Each row was made from one path, in order. Every step used is in the known rows, and no mark comes twice. Write each row's path.
Known rows
V G Q: -2.78 -2.54 -2.10 0.59 -3.02 1.84 -0.44 1.54 -0.66 1.47 3.26 -1.71 3.47 2.86 0.97 1.22 1.08 -2.53 -5.27 2.70
L C Q G V: 4.76 2.73 -1.24 1.10 -0.37 -0.79 -1.64 -5.58 -2.93 -2.30 -0.30 3.75 -2.60 0.75 -1.25 -4.42 -1.23 1.56 1.89 0.33
V X G Q C D: -1.59 2.43 -4.04 -2.40 -2.42 -0.24 -0.32 -0.96 0.78 -0.59 -0.70 -3.12 3.68 5.96 -0.68 0.07 3.11 1.18 -3.06 0.69
Q X G V C D: -2.37 2.94 -1.18 -1.09 0.21 -3.90 0.84 0.42 1.41 -0.58 -4.50 -0.05 -1.15 2.91 -1.60 0.91 2.08 4.54 -0.43 -0.55
X G V: -0.01 2.55 -2.23 -1.72 0.90 -1.15 2.83 3.36 1.50 -3.18 1.25 0.33 3.25 2.94 -3.26 1.78 -0.88 2.07 -1.21 -0.81
G Q: -0.15 -2.61 -0.28 1.85 -1.21 2.14 0.36 -0.53 1.39 1.86 2.78 0.40 1.00 2.01 0.04 -0.11 -0.84 -0.96 -1.33 0.71
L C V: 7.23 -2.55 2.39 1.25 0.60 4.72 -2.19 -4.25 0.95 -1.78 -0.42 3.17 -4.16 -1.48 2.72 -2.73 -2.34 -0.35 2.70 -0.54
U Q C D: -1.41 -5.05 3.14 1.14 4.29 -1.92 -2.67 -2.33 0.19 -1.42 1.05 1.69 -2.43 0.11 2.14 1.08 -2.63 -1.47 5.77 -4.04
C V: 3.02 -2.52 2.81 0.38 1.64 2.83 -1.61 -1.80 1.51 -1.32 0.26 2.00 -3.15 -3.48 1.20 0.50 -1.80 1.21 1.62 1.60
X G V C Q: -3.07 4.61 -2.69 -0.21 -4.15 2.28 2.41 -0.87 -0.92 -2.19 0.38 0.89 1.37 2.21 0.06 0.39 -0.10 2.97 -4.81 0.82
D C: 2.97 -0.48 0.65 -2.14 0.55 3.70 1.78 -0.05 0.28 -0.27 0.37 0.02 1.63 -6.63 1.80 -1.08 -3.13 -1.80 3.53 -2.43
V X G Q: -2.98 1.45 -3.81 -1.07 -2.76 0.19 2.02 2.45 -0.10 0.48 2.09 -2.98 4.74 3.88 -0.20 1.02 2.40 -0.33 -5.79 2.45
C V X: 1.21 -1.75 0.61 -1.48 0.31 2.27 -1.17 -1.49 -0.22 -1.33 1.12 0.82 -0.99 -3.42 2.23 0.23 -0.60 1.80 -2.32 3.39
D C Q X G: 1.46 4.61 0.37 -0.56 -0.85 0.04 0.89 -1.10 -0.52 0.75 -3.88 -1.95 -1.13 -6.21 0.06 -2.23 0.50 -0.99 3.61 0.89
V X G Q C: -2.70 1.82 -3.16 -1.72 -1.84 -0.61 0.40 2.36 -0.09 0.03 1.29 -3.02 5.18 5.84 -1.81 0.25 2.89 -0.58 -3.92 -0.02
C D: 0.99 -1.77 0.33 -0.76 1.07 1.72 -1.39 -5.01 0.76 -2.81 -0.22 2.12 -1.37 -2.36 2.80 -0.77 -2.80 1.65 2.64 0.69
V G X: -2.48 -0.90 -2.12 -0.85 -1.44 -0.18 0.95 2.72 -1.47 0.45 2.54 -0.62 3.84 0.82 0.12 2.56 0.32 -0.64 -5.93 3.04
U Q X G V C: -5.78 -1.62 1.79 2.12 2.56 -6.06 1.97 5.31 0.02 1.78 -0.30 -0.05 -1.71 2.43 -0.51 3.68 1.06 -0.05 -0.25 -2.79
U Q C V X G: -1.85 -2.45 2.23 0.02 3.17 -2.30 -1.53 2.68 0.10 -0.64 0.85 -1.41 -1.07 1.41 0.44 3.02 0.94 -1.65 1.25 -1.94
V C: -4.16 -2.37 1.57 0.73 -1.50 3.94 0.09 -1.25 -1.61 -0.48 1.72 2.60 0.15 -1.68 4.34 -0.40 -2.07 0.00 -1.80 -1.40
L C: 4.09 -2.55 1.29 1.05 0.81 3.24 -1.12 -3.00 -0.69 -2.38 1.60 3.55 -0.85 -0.62 2.73 -3.62 -3.41 -2.02 2.58 -2.21
U Q X: -3.61 -5.88 4.88 3.40 5.94 -6.11 -0.92 2.76 -0.54 1.68 1.31 1.36 -3.63 -2.59 1.08 1.67 -1.40 -2.69 4.41 -1.50

Which path is each row?
-4.35 -3.12 3.61 2.90 5.34 -7.03 0.20 5.11 0.20 1.21 -0.13 -0.80 -2.45 -0.19 -0.28 2.99 0.51 -2.89 3.75 -1.61
U Q X G
-3.47 -2.42 -0.82 1.23 -1.16 -2.46 -1.40 2.75 -0.53 3.17 0.66 -2.26 1.45 2.80 -0.64 0.76 2.92 -2.05 -3.60 2.97
V G Q X
-0.92 2.23 -0.24 -0.70 3.32 -6.27 1.40 4.26 1.56 -1.04 -1.94 -0.11 0.52 2.28 -4.84 0.87 1.21 2.35 1.18 -0.45
Q X G V
3.76 -0.24 0.00 -1.09 -1.95 1.82 -0.40 1.44 1.76 4.64 -3.51 -4.00 -1.09 -3.27 -0.03 0.86 2.90 -1.29 -0.35 1.91
D C V G Q X
4.02 -0.29 0.11 -2.86 -1.31 5.03 0.03 0.55 0.35 0.39 -1.21 -2.24 0.45 -6.37 2.43 0.94 -0.35 -1.54 0.19 0.96
D C V G
2.64 5.84 -1.44 -1.65 -1.12 -0.85 2.34 -0.43 0.12 0.25 -3.48 -1.42 -0.16 -4.16 -2.25 -1.69 0.40 1.41 1.99 0.52
D C Q X G V
1.57 -1.56 -0.22 -0.43 -1.34 1.92 -2.42 -1.52 1.51 1.75 0.55 -0.84 0.23 3.79 -1.19 -0.44 1.78 0.87 -2.07 0.69
G Q C V X
-3.20 -1.75 1.73 1.77 5.05 -8.05 1.66 5.81 0.88 0.75 0.24 -0.23 -1.47 1.85 -2.70 3.56 0.31 -0.43 2.22 -1.97
U Q X G V
0.17 -2.24 0.47 1.02 -0.05 1.07 -1.72 -0.70 1.43 1.25 1.65 0.43 1.40 4.46 -1.88 -1.10 -0.26 -1.17 1.01 -2.42
G Q C
2.96 -2.21 1.53 1.09 -0.27 2.41 -2.86 -1.77 2.89 1.88 -0.26 0.16 -1.59 3.70 -2.02 -0.21 0.66 0.32 1.05 -0.80
G Q C V
2.39 3.58 -0.07 -1.01 -0.38 0.67 -0.21 -3.29 -2.61 0.40 -1.86 -0.31 -1.04 -7.29 0.15 -2.46 -0.78 -0.66 4.39 0.37
D C Q G
-2.94 2.75 -2.28 -1.34 -1.96 1.04 3.24 2.72 0.43 -1.99 0.58 0.49 2.97 3.62 -0.93 1.79 -0.06 2.59 -3.96 -1.77
X G V C
-3.41 1.42 -2.28 -2.34 -0.23 -0.46 1.49 2.48 -1.49 -2.65 1.94 -1.45 4.37 0.20 0.93 0.66 0.68 -0.20 -3.51 1.61
V X G
4.19 2.89 -2.63 -2.95 -3.70 4.44 2.54 1.21 2.15 2.64 -2.03 -4.70 1.79 -1.96 0.40 1.12 2.48 0.02 -2.51 1.60
D C V X G Q
2.98 4.91 -1.42 -1.06 -1.50 -0.36 1.32 -2.36 -2.06 2.34 -2.35 -0.79 -0.47 -5.63 -1.57 -1.05 0.22 0.68 1.72 1.25
D C Q G X
-3.33 -4.16 3.12 2.41 5.83 -6.37 -0.90 2.78 -2.03 0.79 2.16 1.02 -2.36 -1.39 -0.22 2.77 -0.85 -2.55 4.58 -2.21
U Q G
-0.82 -2.45 1.25 2.53 0.81 -2.62 -0.81 0.70 1.60 3.69 -0.24 -0.08 -1.26 1.91 -1.79 -0.59 1.15 -0.45 0.65 0.94
G Q X
2.78 1.90 0.16 -0.69 -2.23 5.27 0.79 -4.32 -1.35 -0.45 0.04 0.56 -0.21 -8.23 3.01 -2.96 -3.11 -1.29 2.45 0.74
D C Q
-4.93 0.07 2.43 2.71 -2.43 1.07 -1.90 -4.51 -3.07 0.97 -1.29 2.60 -3.77 -3.41 3.99 -2.72 -0.31 0.99 -1.23 2.08
V C Q X
-0.86 1.28 -1.01 0.40 -0.62 -0.07 -0.15 2.27 2.22 0.32 0.03 -2.14 2.95 6.71 -3.30 0.62 1.92 -1.39 0.32 -2.36
X G Q C
0.62 1.14 0.36 -2.62 1.24 0.15 -2.33 0.51 0.43 -2.50 -1.13 -1.05 0.93 1.55 -1.26 0.28 1.67 1.12 0.10 -0.47
Q C V X G
-1.16 -4.32 2.24 1.19 2.28 -2.15 -1.81 2.66 -0.07 1.87 1.35 -0.62 -1.48 1.79 -0.19 4.42 0.63 -1.79 -0.76 -0.83
U Q C V G X
-3.49 2.36 -0.28 -0.34 0.73 -4.33 1.63 3.75 0.58 0.08 -2.58 0.04 0.30 2.87 -2.65 1.05 1.85 2.82 -1.33 -1.34
Q X G V C
3.85 3.75 -0.88 1.64 -0.82 -1.36 -0.57 -3.41 -0.78 -1.90 -2.27 2.17 -2.61 1.81 -1.30 -4.21 0.05 1.19 1.10 0.71
L C Q X G V
6.13 -0.41 1.81 -1.92 0.33 5.18 0.61 -1.20 1.94 0.44 -1.69 -0.35 -1.68 -7.46 1.65 -0.19 -2.01 -0.20 3.61 -0.79
D C V
-2.13 -0.62 -0.89 -0.82 -1.48 2.29 2.05 -0.27 -0.53 -1.24 2.32 3.27 1.52 1.05 0.75 0.35 -2.39 3.27 -3.76 -1.75
G V C
3.24 3.33 -3.05 -0.41 -1.50 -1.26 -1.25 -5.41 -4.30 -2.35 0.47 2.87 -0.88 0.84 -0.43 -4.65 -0.15 2.09 -1.31 1.74
L C Q G V X
3.96 -0.25 0.75 2.47 -1.91 4.67 -2.01 -7.38 -2.39 -2.60 1.38 4.11 -2.75 -2.26 3.97 -5.49 -3.33 -1.48 1.62 0.98
L C Q
-1.03 0.94 -1.58 1.11 -1.65 0.82 1.72 2.52 2.10 0.82 0.96 -2.12 2.48 4.47 -1.56 1.50 1.36 -1.19 -1.74 0.40
X G Q
